Known rows, with every way that one mark hangs from another:
Q_895(Q_272(Q_236(Q_825(Q_433)))): [-23.6 -13.2  11.0   0.2   5.3  -3.1  17.2   6.8  36.6 -33.3 -32.2  35.8
  48.5   9.3  22.8  41.4   4.4  -3.2  -5.6   7.5  20.5  10.7  10.0 -18.4
  40.9]
Q_236(Q_152 Q_825): [-10.0 -11.3  15.4  20.0  26.4  -1.2  37.9 -12.6  21.8 -12.5 -38.2   8.4
  43.5  -9.0  39.4  46.3  10.1  -5.6  23.8  17.2  20.5  15.5 -28.8 -21.9
  19.7]
Q_825(Q_236): [-29.0 -38.1   2.4  15.9  32.1   0.7  15.9 -27.5 -11.9 -15.7 -14.0  28.2
 -13.8  32.1   1.0   1.0  -8.2   4.4 -20.4   0.0  37.8  19.0  11.2  13.1
  45.3]
Q_325(Q_433 Q_457): [-14.1 -12.8  20.2  40.9  51.0   1.4  11.0   6.5  -0.6  -4.6 -13.1  10.6
  12.1  26.2  -1.5  20.1  18.0   4.9 -15.0  21.4  10.6 -15.3  17.4 -41.5
  53.3]
Q_651(Q_339): [-41.2 -16.6  18.0  19.5  67.0  16.7  15.6 -14.0  -8.5 -43.6 -15.7  34.1
 -26.3  31.9  -6.8  24.1  22.6   3.7 -47.8  21.1  25.1  -9.9  -2.8  -4.3
  38.7]
Q_245(Q_771(Q_895) Q_903): [-39.9  -5.1  16.5  16.8  31.2  21.3  29.0  -6.1 -21.3 -34.9   6.3  22.0
 -25.2  25.2  -0.6   6.4  36.0  -1.6 -20.1  16.6  17.4  36.9  34.7 -54.8
  32.4]
Q_272(Q_236): [-18.5 -13.8  10.6  14.9  33.8  13.6  17.6   7.4  22.9 -45.4 -18.4  29.7
  10.7  28.5  16.7   6.4   8.8   8.7 -28.4   9.4  24.9  34.2  -9.7 -15.7
  47.7]
Q_152(Q_52): [-32.7 -14.8  -1.2  19.6  51.7  11.5  23.7  -7.0   3.5 -49.0  -5.5  18.9
   3.8  33.2   6.7  19.9  14.0   0.4 -43.7  21.7  27.3 -18.3 -21.8 -16.2
  20.4]
Q_651(Q_339 Q_895(Q_272(Q_236(Q_152 Q_825(Q_531))))): [-58.9  -8.8  44.8  12.8  50.2   1.0  31.3  -6.1  18.3 -23.5 -49.4  41.4
  18.3  11.1 -24.0  63.6  20.5   6.9 -44.6   9.8  21.6   2.0   8.1 -16.3
  19.0]
Q_903(Q_245): [-18.1   6.7  -3.0  -4.2  30.0  10.8  11.2  -3.2  43.9 -35.7 -15.7  12.3
 -22.5  55.7   9.1  29.5  -5.4  -0.5 -20.8  14.9  24.5  27.4 -18.8   6.9
  50.6]
Q_339(Q_651(Q_895)): [-59.0 -10.5  29.9  40.0  42.8  -0.9  25.9 -10.7  28.4  -4.4 -34.4  14.0
 -34.9  26.6 -24.7  39.5  14.7   9.3 -33.5  10.3  12.1  22.8 -29.1   1.9
  33.0]
Q_52(Q_152): [-34.1 -17.4   8.7  11.3  33.8  23.8  19.5 -10.2  -0.1 -15.2  -2.5  15.9
 -11.5  19.4  12.9  15.0   8.3   2.8 -25.3  26.0  25.7   4.0 -32.9   9.9
  35.5]
Q_651(Q_339 Q_895(Q_272(Q_236(Q_152(Q_52) Q_825(Q_531))))): [-63.4 -10.4  40.0  12.8  51.8   1.8  34.3  -5.6  12.8 -32.6 -44.2  40.5
  22.7   8.9 -25.2  66.3  23.9   5.4 -53.7  12.9  23.7 -16.0   2.3 -22.5
  10.6]
Q_651(Q_339 Q_895): [-55.0  -0.4  41.9  29.9  91.7  13.1  24.0 -14.5   4.1 -30.7 -28.3  30.0
 -45.9  44.7 -31.6  37.8  32.1  11.2 -65.6  16.1  31.4   1.5   2.2 -11.7
  29.3]
Q_272(Q_236(Q_152 Q_825(Q_433)) Q_895): [  0.2 -42.3  20.2  11.9  16.0   5.3  27.8  -8.8  55.9 -57.9 -28.2  15.3
  55.0  -3.5  25.2  20.6  28.6  -4.8  18.1  14.6  19.5  61.0 -20.5 -48.7
  41.2]
Q_895(Q_272(Q_236(Q_152 Q_825(Q_433)))): [-21.2 -10.9  10.5   0.3   4.5  -5.9  20.7   4.1  36.0 -29.5 -38.3  28.5
  69.4  -4.9  26.0  54.4   2.9  -7.0   9.3  12.5  19.9  19.0   7.6 -27.8
  34.1]
Q_245(Q_771(Q_895)): [-29.0 -10.4  14.7  19.1  50.1  21.8  22.7   0.7  -8.0 -37.1 -14.9  21.2
 -21.3  30.2  -0.1  12.6  34.2  -5.6 -30.1   9.9  15.5   9.6   4.5 -69.9
  28.6]
Q_325(Q_457): [ -7.5  -5.2  18.1  31.9  41.5   9.2  14.0   3.7   3.8 -11.7 -17.6  21.3
  -7.2  27.4  11.8  -1.5   8.8   3.3 -26.8  18.0  16.3  -7.4  -5.3 -39.0
  58.9]
Q_771(Q_895(Q_272(Q_236(Q_825)))): [-24.7  -3.0  35.8   2.9  10.6   8.4  29.6  16.2  21.1 -22.1 -31.2  45.8
  38.9  31.9  23.3  19.8   9.3   9.3 -12.3  12.0   7.8   9.1 -20.4 -38.1
  30.8]
Q_903(Q_245(Q_771(Q_895(Q_272(Q_236(Q_152(Q_52) Q_825)))))): [-21.4  10.9   2.3 -16.3  10.1  16.2  26.6  15.0  31.2 -43.5 -28.9  16.6
  15.8  19.7  17.3  52.9  13.7 -12.4  -9.5  10.6  16.2  11.4 -12.3 -61.2
  31.0]
Q_272(Q_236(Q_152(Q_52) Q_825(Q_433 Q_531)) Q_895): [-18.5 -65.0   9.4  12.6   2.6   1.3  31.9 -16.4  51.3 -67.7 -19.6  18.2
  67.2 -10.5  12.2  23.9  29.7  -8.1   0.8  13.4  14.6  27.3 -30.4 -48.2
  23.5]
Q_895(Q_272(Q_236(Q_152))): [-22.6   0.3  11.6  -3.9  23.2   2.9  17.4  11.8  24.6 -31.1 -36.2  32.2
  60.8  13.2  12.8  37.5  -6.5   2.5  -9.2  17.2  21.0  38.5   8.7 -17.8
  35.9]
Q_272(Q_236(Q_152(Q_52) Q_825) Q_895): [  0.2 -33.5  20.9   7.1  26.0  13.5  38.8   0.6  41.3 -60.1 -28.8  18.0
  60.9  -1.8  27.9  14.7  24.4   2.1   3.6  18.6  20.7  52.0 -39.5 -44.9
  28.0]
Q_339(Q_651(Q_895(Q_272(Q_236(Q_152))))): [-58.3  -3.8  31.9  25.2  26.3  -5.3  26.5   2.4  33.8  -3.3 -48.9  20.7
   8.2   9.0 -21.6  56.5   5.6   7.8 -21.6  11.6  10.0  37.7 -17.5  -7.8
  30.9]

Rows:
[-23.0  12.3   3.9 -16.6  19.1  20.3  13.2  16.6  32.8 -43.8 -22.5  24.1
 -12.5  45.7   3.1  32.6   9.1  -6.3 -24.6   6.8  16.5  30.8   3.5 -48.0
  48.3] | Q_903(Q_245(Q_771(Q_895(Q_272(Q_236)))))
[-62.5  -2.9  31.0  26.5  34.8  -5.2  23.9  -4.2  30.0   1.3 -42.5  21.8
 -16.2  24.8 -27.4  50.4   5.9   8.3 -31.6  11.5  10.3  21.9 -15.8   5.2
  30.5] | Q_339(Q_651(Q_895(Q_272)))
[-25.5  14.7   2.4 -14.4  25.5  17.6  12.9   8.3  28.8 -36.4 -21.2  19.5
 -20.4  49.0  -0.7  37.2   8.7  -8.7 -22.8  10.6  16.4  21.2   3.1 -42.5
  42.5] | Q_903(Q_245(Q_771(Q_895(Q_272))))
[-17.7  10.7   7.6 -17.1   8.8  17.2  20.6  16.0  37.1 -37.0 -29.0  23.6
  -5.8  32.8  16.3  39.4  11.7  -8.0 -11.4   3.4  15.0  23.5  -4.5 -47.9
  44.9] | Q_903(Q_245(Q_771(Q_895(Q_272(Q_236(Q_825))))))
[-31.1 -26.6   7.0   1.2  -8.0 -10.4  21.1  -2.0  37.8 -28.5 -36.6  31.3
  75.5  -8.7  16.6  54.0   0.6  -7.8   5.4   8.8  14.4  10.0   6.3 -21.2
  27.9] | Q_895(Q_272(Q_236(Q_152 Q_825(Q_433 Q_531))))
[-59.7  -5.3  32.0  24.9  27.5  -2.8  23.7   3.9  34.3  -6.3 -44.0  26.4
  -9.1  20.7 -24.9  46.7   6.3  10.7 -33.4   7.7  10.2  30.5 -15.7  -0.5
  36.6] | Q_339(Q_651(Q_895(Q_272(Q_236))))
[-42.7 -56.4 -16.3  24.3  22.3 -12.0  12.8 -42.1  -9.1 -36.1  -3.9  12.7
  17.8   5.5  -3.1  33.5   6.7 -15.7 -10.8   9.3  40.5 -13.4  17.5 -23.6
  31.0] | Q_825(Q_236(Q_152(Q_52)) Q_433)
[-26.3  11.9  -1.5 -16.0  20.2  18.9  18.8  15.5  26.6 -50.0 -22.4  17.4
   8.6  31.7   4.1  45.5  11.4 -10.5 -22.7  13.8  17.8  19.1  -4.7 -61.4
  34.5] | Q_903(Q_245(Q_771(Q_895(Q_272(Q_236(Q_152(Q_52)))))))
[-61.7 -88.0 -23.1  26.1  -1.4 -20.1  13.2 -54.8  -5.0 -34.0  -0.9  18.0
  28.9  -1.3 -20.5  33.6   1.9 -17.5 -19.2   1.7  30.3 -31.8  14.9  -9.9
  19.0] | Q_825(Q_236(Q_152(Q_52)) Q_433 Q_531)
[-54.1   9.2  44.4  12.1  71.8   8.2  23.5   0.9  12.3 -31.2 -44.6  39.1
   6.0  26.7 -28.5  56.7  20.1  10.1 -53.4  17.1  28.6  18.0  17.3 -21.9
  28.7] | Q_651(Q_339 Q_895(Q_272(Q_236(Q_152))))
[-45.9 -67.8  -4.5  17.5   7.8 -11.5  20.8 -43.0  -9.8  -9.7 -18.3  24.6
  23.7   7.3 -12.2  15.8 -14.8  -1.8 -11.0  -1.3  27.0  11.7   6.0  14.3
  25.3] | Q_825(Q_236(Q_152) Q_531)
[-54.0  -1.6  42.6  16.3  56.4  -0.1  25.3  -6.0  22.2 -31.2 -45.2  35.8
  13.2  11.7 -18.3  71.3  29.4   0.9 -37.7  13.4  28.1   0.7  18.6 -32.4
  27.6] | Q_651(Q_339 Q_895(Q_272(Q_236(Q_152 Q_825(Q_433)))))
[-34.3   0.8  22.3   2.4   4.8  14.2  36.7   5.7 -10.4 -28.0 -14.3  27.6
  27.8  -3.5  15.4  30.1  29.0  -4.8   5.9  14.4  14.1  44.8  38.2 -65.5
  27.2] | Q_245(Q_771(Q_895(Q_272(Q_236(Q_152 Q_825)))) Q_903)
[-39.6   2.8  18.1   1.7  14.6  16.9  29.1   6.5 -15.3 -34.7  -7.7  28.4
  19.0   7.8   2.2  23.1  26.3  -2.8  -7.7  18.0  15.5  52.4  46.6 -64.2
  30.6] | Q_245(Q_771(Q_895(Q_272(Q_236(Q_152)))) Q_903)
[-36.0 -54.2   1.5  26.7  -0.3 -12.0  23.5 -29.9  35.0 -27.6 -16.5  18.9
  19.4   1.7  15.0  40.1  18.8 -12.5  -2.6   3.0  14.1 -28.3 -13.7 -10.8
  24.7] | Q_236(Q_825(Q_433 Q_531))
[-27.8 -19.9  13.5  -4.5  -1.2  -1.7  23.5   6.7  33.7 -25.2 -36.1  41.3
  54.4   9.2  16.8  34.7  -4.9   2.6 -12.0   4.0  14.3  12.1  -0.2  -2.9
  32.1] | Q_895(Q_272(Q_236(Q_825(Q_531))))
[-51.3   6.4  48.5  11.6  62.8   7.8  28.5   2.1  17.6 -27.3 -46.0  44.6
  -3.8  26.0 -17.4  54.2  24.1  10.8 -52.5   9.9  27.9   4.5  11.5 -15.9
  30.6] | Q_651(Q_339 Q_895(Q_272(Q_236(Q_825))))
[  5.6 -31.4  27.1   6.9  23.3  11.7  34.9  -0.8  48.7 -49.0 -35.2  19.5
  55.9   0.4  29.6  10.4  20.8   3.6  15.8  15.3  18.6  74.3 -31.7 -38.0
  38.5] | Q_272(Q_236(Q_152 Q_825) Q_895)
[-55.6 -86.3 -16.7  25.7  -4.0 -21.9   9.5 -56.2   1.4 -22.2  -7.1  19.1
  24.6   0.7 -19.0  29.9  -1.9 -15.5  -7.7  -1.9  28.4  -9.0  22.5  -3.5
  29.6] | Q_825(Q_236(Q_152) Q_433 Q_531)
[-51.0 -25.7  13.3   6.3 -12.4   6.8  27.9  -5.9  -2.6 -36.9  -1.7  33.5
  15.0   0.9   0.6  28.1  33.8 -10.0  -8.8   6.3   9.7  18.0  47.8 -59.9
  29.2] | Q_245(Q_771(Q_895(Q_272(Q_236(Q_825(Q_433 Q_531))))) Q_903)
[-63.8 -17.9  38.5  17.1  43.6  -4.5  25.6 -12.7  24.5 -30.1 -43.6  38.3
  18.8   7.9 -27.5  70.6  26.6  -0.1 -42.1   9.5  22.7  -8.3  17.4 -25.6
  21.4] | Q_651(Q_339 Q_895(Q_272(Q_236(Q_152 Q_825(Q_433 Q_531)))))
